What can hang from each mark:
luzazam: gagali kevofon vurod
kevofon: luzazam rimu vurod
buta: kevofon
vurod: buta gagali
gagali: buta kevofon luzazam
rimu: gagali

Each row was made from one small tree. Brackets hold a mark, then the marks that hang from it, in alphabetical order. Every link used is in the known rows. Write each row's tree.
Known rows:
{rimu {gagali buta {kevofon vurod}}}: [-33.8   3.6  21.4 -12.5   0.7 -16.7   6.3  39.2 -48.7  -6.9 -12.2  -4.7
   8.1   5.4 -11.4  38.1  -2.9 -16.6  -0.7 -13.4  35.8  -0.8  16.2]
{luzazam {vurod {gagali buta kevofon}}}: [-19.3  11.5  24.2 -20.5 -17.2 -21.1   3.3  31.9 -24.5  -3.5   0.3  -0.3
  -1.0   3.0   1.4   1.5  -3.8 -19.1  -3.0   4.6  -4.9  -5.6   9.9]
{vurod {gagali buta {kevofon luzazam}}}: [-22.7   1.6  12.5 -17.4   4.2 -14.7   5.3  52.6 -34.3 -11.1  -2.6  -7.3
  -1.6   2.5 -10.3   6.7   9.6 -23.9  -0.2  -3.1  -8.2  -4.3   8.3]
{vurod {gagali {buta {kevofon luzazam rimu}}}}: [-20.4   6.2   6.9 -17.4   5.5 -10.4   2.4  55.9 -23.7 -15.6  -7.3 -24.2
  -6.3  -0.3 -16.9  14.3  11.9 -23.5   3.8   3.6 -13.9  -0.9   3.2]
{gagali {luzazam kevofon {vurod buta}}}: [-24.4   9.4  23.9 -15.3   2.3 -14.9   1.4 -29.5 -24.5   8.1 -20.0   8.8
  -8.0   0.8  11.1   0.0 -12.6 -12.5   9.2  18.7  -9.5 -10.7  16.8]
{vurod {buta kevofon}}: [-25.0   9.5  24.1 -22.2   9.2 -17.9  14.4   9.7 -12.1   5.6 -16.2 -14.1
 -12.1   5.8   2.5   8.2   8.9 -27.0 -34.0   6.8 -15.3   6.1  17.7]
{vurod {gagali buta}}: [-14.3   4.7  14.1 -29.1   0.5 -18.9  11.9  26.0 -12.3  -1.2   3.4 -12.2
  -4.1   3.3   2.6  12.0  12.9 -26.0  -6.9  -1.0  -6.6  -7.4   7.6]
{buta kevofon}: [-33.3  16.7  20.6 -24.3  11.5 -19.6  10.0  17.5 -23.1   3.3 -11.4  -8.5
 -10.4   7.4  -1.1  20.5 -10.3 -18.8 -28.1   5.2 -15.0   3.0  17.1]
{vurod {buta kevofon} {gagali luzazam}}: [-11.9   5.8  26.4 -17.9   8.5 -18.9  10.9  35.7  -7.9   2.1 -11.5 -21.5
 -11.5   2.3   9.5  -6.7  10.9 -18.8 -11.1  19.1 -24.4   7.7  18.4]
{luzazam gagali {vurod buta}}: [-20.3   8.5  10.5 -18.3  -7.3 -17.1   1.3 -38.5  -3.3  10.9  -4.4  -9.6
  -0.9   4.7   8.1   1.9   1.6 -26.1  -8.2   7.7  25.6  -3.7  11.7]
{vurod {buta {kevofon luzazam rimu}} gagali}: [-21.1   1.1  10.8 -16.9   6.7  -8.3   4.0  30.9  -8.3  -4.0 -12.5 -27.5
  -9.3   1.2 -15.1  -0.7  26.8 -29.9 -16.0  12.5 -12.7   8.7   2.2]
{gagali {kevofon rimu}}: [-34.3  14.0   7.6 -33.8   9.6 -13.9  12.6  37.8 -42.1  -1.4  -9.3   9.4
  -7.4   6.8 -12.3  23.5  -5.9  -9.9 -39.6  -0.1  -5.4   1.3  14.7]
{luzazam gagali {kevofon vurod}}: [-35.8   5.4   3.7 -14.1  34.3 -13.5  -5.0 -35.5 -35.0   9.9  -5.8  -1.7
  -1.6   3.0  -9.9  22.6  -7.4 -22.4   7.9   7.6  22.0  -8.6   4.7]
{buta {kevofon luzazam}}: [-38.5  10.2  13.6 -14.8  10.1 -12.2   2.7  12.9 -33.6  -3.4 -15.7  -8.1
  -5.1   6.6 -11.3  19.9  -8.4 -22.7 -12.2   3.6  -4.7   1.2  11.5]
{buta {kevofon {luzazam gagali vurod} rimu}}: [-35.1  15.3  -0.8  -9.4   1.9  -7.1 -11.9   8.9 -31.4  -7.4 -12.5 -18.0
  -2.3   2.0 -20.4  16.9 -14.2 -16.6   4.1  11.8  14.2   0.9   5.0]
{luzazam gagali kevofon}: [-30.6   8.8   5.6 -22.0  37.7 -16.3  -1.7 -32.3 -20.5  13.7   2.4  -5.6
 -11.2   3.4   0.2  12.9  -9.1 -22.6  -6.8   8.4   4.7  -8.4  12.4]
{kevofon {luzazam {gagali buta} vurod}}: [-26.4   6.0  -0.9  -8.2  -9.9  -9.9  -8.1 -14.1 -29.3  -8.0  -7.5  -9.5
   5.4   2.1  -7.0  15.7  -8.5 -24.8  25.6  -1.6  31.0 -14.7   6.5]
{kevofon rimu {vurod buta {gagali luzazam}}}: [-17.6  -1.9   3.7 -21.9  -3.0  -7.9  10.0  21.0 -26.6  -2.5 -16.6  -7.5
   3.2   1.7 -11.0  16.6  19.5 -13.6   2.3  11.9  10.9   1.1   1.5]
{luzazam kevofon}: [-34.6   9.5  16.4 -27.9  25.8 -16.2   6.3 -27.7 -25.7  12.4  -5.9   7.3
 -12.1   4.9  -0.5  15.7  -8.3 -21.4 -16.1   7.0  -9.8  -9.6  11.1]
{luzazam {kevofon rimu {vurod {gagali buta}}}}: [-26.0   3.2   6.7 -20.0  19.4  -9.3   1.0  13.1 -36.3  -4.6  -6.5  -4.4
  -3.9  -2.1 -20.7  23.1  10.7 -20.7  12.0   6.8  -2.8  -9.4  -5.0]
{kevofon luzazam vurod}: [-43.0  -1.5   1.6 -13.9  -2.8  -6.1   2.3 -20.4 -48.9  -1.9 -19.7   8.7
  11.1   7.4 -19.9  33.1  -1.8 -23.8   7.3  -4.3  33.6  -7.7  -1.5]
{gagali luzazam}: [-25.9  10.4  11.7 -29.2   2.8 -15.8  13.1   6.4 -33.9   3.8 -13.8   8.2
  -3.3   7.3   9.4  21.3 -16.4  -6.4  -7.7   4.8  -0.2  -7.6  20.9]

Write each row's tree:
[-16.6   9.8  21.7 -22.3   7.8 -20.9   9.6  49.5 -14.3  -5.7  -0.6 -21.7
  -9.6   2.2  -0.2   9.8   7.6 -24.5  -8.6   4.0 -21.7  -0.3  11.1] | {vurod {gagali {buta kevofon}}}
[-40.7   7.8   8.0 -13.8   6.4  -6.6  -2.4  25.4 -33.9  -6.3 -15.7 -20.4
  -3.1   4.8 -21.9  31.2  -5.4 -18.0  -8.6   1.5  20.6   6.2   9.5] | {buta {kevofon luzazam {rimu gagali}}}
[-22.0  16.4  12.7 -14.0  -2.6 -20.5  -2.0  22.0 -34.0  -5.7  -1.2  -3.7
  -0.9   2.5   0.7  10.8 -14.8 -15.3   3.2   0.1  13.0  -8.0  18.1] | {luzazam {gagali buta kevofon} vurod}
[-20.2   6.0  17.3 -22.2   0.0 -12.0  -2.3 -23.9  -2.7   9.2  -5.5  -6.3
  -9.9  -1.6  -5.0  -8.9  13.6 -25.8  -6.4  20.6  -9.2  -4.3  -1.9] | {luzazam {kevofon rimu} {vurod buta gagali}}
[-25.7   9.8   5.7 -16.6   4.1  -9.7   9.6  75.7 -71.7 -21.7 -24.4   9.4
   2.7   0.4 -16.4  36.1 -11.8   2.9  12.8  -1.9   1.3  -6.9  17.5] | {gagali buta {kevofon rimu vurod} luzazam}
[-33.2   5.5  20.2 -19.3  16.9 -15.2   2.2 -11.8 -30.3   9.7 -10.6  -2.2
  -3.9   4.1   6.0  24.0 -16.2  -9.2   5.3   6.3  17.8  -6.0  21.5] | {rimu {gagali {luzazam kevofon}}}
[-29.3  13.4  -3.4 -27.6  20.6 -14.5   4.4  28.8 -33.5  -0.3  -1.2  -4.0
  -6.9   5.6 -10.4  20.1  -6.5 -11.4 -28.6   1.9  11.5   1.4  16.2] | {luzazam {gagali {kevofon rimu}}}
[ -9.8   5.2  13.2 -26.0   0.1 -17.7  11.9  40.8 -22.3  -5.9  -3.8  -9.1
  -4.6   2.2   9.0  10.7   3.1 -13.9   9.8   4.3 -10.0  -9.5  15.1] | {vurod {gagali buta luzazam}}
[-29.9   5.2   8.7 -17.1   8.0  -6.7   7.0  19.1 -22.5  -5.6 -22.5 -16.9
  -9.6   3.0 -16.5  13.0  13.7 -26.2 -20.8   5.7  -7.8   4.8   9.1] | {vurod {buta {kevofon luzazam rimu}}}
[-22.4   9.5  20.9 -15.2 -19.7 -16.6   2.8  12.4 -30.0  -4.2 -11.5  -6.5
   5.2   3.1   9.8  26.5 -18.8  -8.3  23.1  -2.1  32.5 -10.4  21.3] | {rimu {gagali buta {luzazam vurod}}}
[-34.9  14.3  15.1 -23.0   8.7 -13.7   4.6  28.3 -23.1  -0.3 -11.1 -19.3
  -7.4   5.8 -11.8  32.3  -7.2 -14.7 -25.2   2.7  11.5   8.3  15.1] | {buta {kevofon {rimu gagali}}}
[-25.2  13.1   8.5 -28.7   7.1 -13.9  13.8  63.9 -46.6 -13.8 -10.4   2.9
  -7.9   2.6 -13.0  26.7  -0.7 -12.0 -20.8  -7.8 -12.6  -4.6  16.9] | {gagali buta {kevofon rimu}}
[-31.6  -2.1  21.9  -9.8  13.8 -12.3   2.6 -18.7 -34.2   8.2 -19.1  -5.4
   1.7   2.7   0.4  23.0  -2.1 -14.1  13.7   6.8  29.9  -2.8  16.1] | {rimu {gagali {luzazam {kevofon {vurod buta}}}}}
[-30.2   9.9  21.4 -18.8 -18.2 -16.6   1.5 -13.0 -25.6   7.2 -10.8  -0.4
   6.1   7.1  10.0  23.2 -23.1  -6.9   8.2   5.7  38.3  -5.0  20.0] | {rimu {gagali {luzazam vurod}}}
[-28.7   4.0   8.7 -14.7  17.3 -16.2   5.1   9.3 -36.5   3.8 -10.4  -5.8
   0.6   5.8  -7.4  15.0   4.4 -21.2 -16.5   1.1  23.7   3.1  13.5] | {luzazam {gagali {kevofon {vurod buta}}}}
[-35.1   7.5   7.4 -16.7 -12.2  -6.6   1.1  15.2 -40.2  -6.8 -20.4   6.6
   0.1   3.5 -18.6   8.1   0.3 -17.8 -15.7   4.1   9.3  -0.5   7.7] | {gagali {kevofon {luzazam {vurod buta}} rimu}}
[-26.3  -1.7   8.8 -20.8  19.0  -8.2   3.4  -9.6 -23.5   5.4 -10.6  -5.3
  -5.5  -0.6 -17.5  10.3  22.4 -25.8  -4.9  14.0  -1.3  -1.8  -5.3] | {luzazam {kevofon rimu {vurod buta gagali}}}
[-36.7   2.9  13.3  -6.6   5.7 -10.7  -2.4  18.8 -36.5  -5.3 -14.8 -14.2
   3.8   5.0 -20.7  18.0   2.0 -25.2   5.4   8.1   6.9   4.4  -2.1] | {buta {kevofon luzazam {vurod gagali}}}
[-23.4  15.4   2.9 -15.4  13.9 -11.4  -9.9 -11.6 -27.2  -3.3  -2.8  -8.4
  -7.4  -4.0  -9.2  14.7 -11.7 -17.6  18.9   9.3   8.0 -15.7   6.0] | {luzazam {gagali buta} {kevofon rimu} vurod}
[-11.6   6.7  17.4 -21.3   8.8 -13.7   9.5  48.8  -9.8  -2.5 -13.1 -23.5
 -11.7   0.6  -0.4  -1.4  15.0 -14.1 -13.4  20.3 -24.9   8.8  14.1] | {vurod {buta {kevofon rimu}} {gagali luzazam}}
[-32.7   8.4  21.7 -20.5   4.8 -18.0   7.4  31.2 -40.7   2.5 -11.8   0.8
  -0.1   7.9   4.6  24.5 -17.8  -3.5 -12.2  -0.4  23.4   2.2  28.4] | {rimu {gagali kevofon luzazam}}
[-20.4   9.4  16.1 -19.9  21.0 -15.1   7.1  15.8 -40.8  -6.0 -15.3   3.9
 -10.9  -1.0   5.7  19.1 -13.8  -8.8  19.3   4.3 -20.4 -17.6  21.0] | {gagali buta {luzazam kevofon}}
[-33.6   3.7  19.7 -19.4   5.1 -16.0  13.3  14.3 -43.3   2.4 -18.7   7.8
   0.6   7.0  -9.6  19.0   7.2 -20.7 -25.2  -0.9   9.5   3.3  13.1] | {gagali {kevofon {vurod buta}}}
[-29.8  10.5  -4.5 -25.6  36.7 -10.7  -2.9 -16.9 -24.6   7.8  -0.1  -7.1
 -12.4   0.9 -10.1  19.2  -4.5 -17.4  -8.8   9.8   5.8  -7.6   7.9] | {luzazam gagali {kevofon rimu}}
[-34.3   0.0  16.7 -17.2  20.1 -12.5   6.5 -33.3 -30.9  11.0 -17.2   5.0
  -4.4   2.9  -7.9  15.9   7.7 -27.5  -4.8   6.3   1.6  -6.2   5.4] | {luzazam {kevofon {vurod buta}}}
[-11.0  11.7  13.8 -20.9   7.4 -15.2   7.2  73.7 -25.9 -14.1  -7.6 -20.6
  -9.3  -1.3  -2.5  12.9   0.8  -8.2   8.5  10.8 -26.1  -1.3  14.7] | {vurod {gagali {buta {kevofon rimu}} luzazam}}
